Known rows, with every way that one mark hangs from another
tefav[gudosim]: .10  .17  .13  .29  .14  -.14  -.04  .08  -.06  .18  .08  .04  .11  .16  .10  .16  .05
lusi[ferovu gudosim[lasup[feduda]]]: -.16  -.14  .08  .13  -.24  .09  .09  .07  .49  -.04  -.22  .52  .59  -.14  .07  -.38  -.01
lusi[ferovu]: -.03  -.01  .33  .22  .00  -.15  .04  -.08  .21  -.17  .07  .07  .29  .32  .02  -.09  -.02
feduda[tefav]: -.02  .09  .30  .16  .05  -.26  -.09  -.11  .01  -.30  .00  -.01  -.16  .34  -.23  -.10  .05
tefav[gali[rivivus] gudosim[lasup[feduda]]]: .02  .21  -.41  -.12  -.07  .26  -.36  .04  .01  .04  -.04  .06  -.01  .01  .29  .21  -.23
lasup[feduda gudosim[tefav[gali[rivivus]]]]: .14  -.35  -.28  .10  .06  .21  .00  -.23  -.24  -.05  .27  -.12  -.36  -.13  -.27  .31  -.34
gali[rivivus tefav[gudosim]]: .19  .13  .19  .44  .32  .28  -.29  -.08  -.20  -.33  .16  -.14  -.15  .06  .21  .16  .28
tefav[gali]: -.09  .03  .10  -.09  .12  -.34  -.04  -.06  .04  .25  .11  -.21  -.10  .42  -.20  .08  -.24
gudosim[lasup tefav[feduda gali]]: -.10  -.10  -.04  -.32  .09  -.14  .35  .03  -.17  .40  .04  -.31  -.12  -.05  -.19  -.13  -.18
gali[rivivus tefav[feduda gudosim[lasup]]]: .10  .15  .26  .13  .19  .36  -.14  .02  -.26  -.22  .02  -.20  .00  -.09  .25  -.10  .36
feduda[tefav[gali[rivivus] gudosim]]: .12  .11  -.08  .00  -.13  -.14  -.37  -.22  -.19  -.46  .14  -.20  -.43  .21  .13  .10  .18
rivivus[gali[tefav[feduda gudosim[lasup]]]]: .00  -.12  .23  -.02  .11  .12  .20  .24  -.05  -.04  -.18  -.02  .03  -.25  -.04  -.04  .38
rivivus[gali[tefav[gudosim[lasup[feduda]]]]]: .01  -.01  -.14  .10  .13  .41  .02  .26  .17  -.09  -.29  .33  .07  -.36  .02  .22  .12
tefav[gali gudosim[lasup]]: -.09  .26  -.15  -.22  -.06  -.22  .02  .12  -.04  .44  -.06  .02  .12  .19  .17  .06  -.01
tefav[gali gudosim]: .05  .11  -.04  -.03  .04  -.26  -.05  .02  -.06  .31  .13  -.15  -.08  .18  .06  .21  -.04
rivivus[gali[tefav[gudosim]]]: .12  -.16  .13  .29  .24  .05  .06  .14  .02  -.17  -.05  .05  -.13  -.12  -.07  .25  .31
lasup[feduda]: .02  .06  .05  .21  .20  .09  -.14  .04  .15  .07  .00  .09  .14  .12  -.19  .18  -.36
tefav[feduda gali[rivivus] gudosim]: .16  -.05  .07  -.08  .01  -.07  -.24  -.08  -.23  -.03  .26  -.45  -.21  .07  .15  .11  .01
rivivus[gali[tefav]]: -.03  -.22  .28  .22  .32  -.04  .04  .07  .12  -.23  -.08  -.02  -.19  .10  -.34  .11  .09

Rows
-.04  -.04  .13  -.01  .18  -.04  .35  .09  -.15  .26  .00  -.14  .07  -.08  -.13  -.19  -.09
gudosim[lasup tefav[feduda]]
.02  .28  -.18  .12  .02  .20  -.08  .20  .07  .26  -.17  .31  .34  -.08  .18  .15  -.16
tefav[gudosim[lasup[feduda]]]
-.22  -.15  -.05  -.27  -.49  -.06  .07  -.11  .45  -.35  -.25  .38  .23  -.14  -.03  -.47  .10
lusi[ferovu gudosim[lasup[feduda[tefav[gali]]]]]
.04  .30  -.03  .14  .21  .50  -.02  .14  .03  .10  -.17  .24  .21  -.24  .14  .14  .09
gali[tefav[gudosim[lasup[feduda]]]]
.00  -.15  .06  -.14  -.20  -.11  .01  -.26  -.06  -.17  .05  .04  -.24  .11  -.45  .13  -.12
lasup[feduda[tefav[gali]] gudosim]
-.08  -.27  -.15  .21  -.15  .20  .35  .06  .36  -.02  -.14  .48  .46  -.46  .06  -.34  -.01
lusi[ferovu gudosim[lasup[feduda] tefav]]
.06  -.29  -.18  .01  .07  .05  .29  -.14  -.17  .29  .21  -.03  -.19  -.19  -.42  .30  -.35
lasup[feduda gudosim[tefav[gali]]]
.15  .17  -.03  .22  -.06  .16  -.17  -.02  -.01  -.28  -.03  .17  -.02  -.12  .01  .16  .06
lasup[feduda[tefav[gudosim]]]
.01  .10  -.01  -.26  -.08  -.04  -.19  .01  -.21  .07  .06  -.29  -.06  .10  .23  -.04  .02
tefav[feduda gali[rivivus] gudosim[lasup]]
-.04  -.12  -.08  -.23  .08  .00  .06  -.06  -.24  .03  .10  -.41  -.26  .00  -.05  -.15  -.16
gudosim[lasup tefav[feduda gali[rivivus]]]
-.09  .04  -.41  -.18  .10  .15  .18  .06  .04  .34  -.06  .03  -.04  -.13  -.15  .12  -.41
gudosim[lasup[feduda] tefav[gali]]
.16  .07  -.27  -.02  -.15  .19  -.47  -.19  -.09  -.49  .08  -.09  -.36  -.04  .11  .24  -.02
lasup[feduda[tefav[gali[rivivus] gudosim]]]
-.21  -.14  .27  .13  -.23  -.25  .19  .05  .38  -.01  -.17  .42  .55  .11  .08  -.51  .18
lusi[ferovu gudosim[lasup]]
-.20  -.28  -.10  -.12  -.23  -.23  .44  -.02  .24  .12  -.04  .20  .20  -.17  .04  -.41  .12
lusi[ferovu gudosim[lasup tefav[gali]]]
-.02  .33  .08  .05  -.13  -.15  -.04  .06  -.07  -.14  -.17  .21  .06  .13  .15  -.13  .29
feduda[tefav[gudosim[lasup]]]
.02  -.14  .22  -.14  .11  -.16  -.25  -.14  -.13  -.10  .22  -.52  -.26  .29  -.11  -.03  -.20
tefav[feduda gali[rivivus]]
-.01  .25  -.16  -.20  -.23  -.08  -.31  -.12  -.14  -.32  -.05  -.04  -.27  .21  .23  -.07  .20
feduda[tefav[gali[rivivus] gudosim[lasup]]]
.08  -.02  .15  -.18  .02  -.23  .05  .02  -.17  .31  .19  -.37  -.07  .04  .00  .09  .03
tefav[feduda gali gudosim]
-.14  -.30  -.31  -.11  -.24  .09  .35  .00  .34  .11  -.09  .31  .26  -.44  .01  -.28  -.08
lusi[ferovu gudosim[lasup[feduda] tefav[gali]]]
-.05  .13  .06  -.36  -.08  -.19  .11  .13  -.13  .41  -.01  -.20  .11  .04  .09  -.07  .03
tefav[feduda gali gudosim[lasup]]
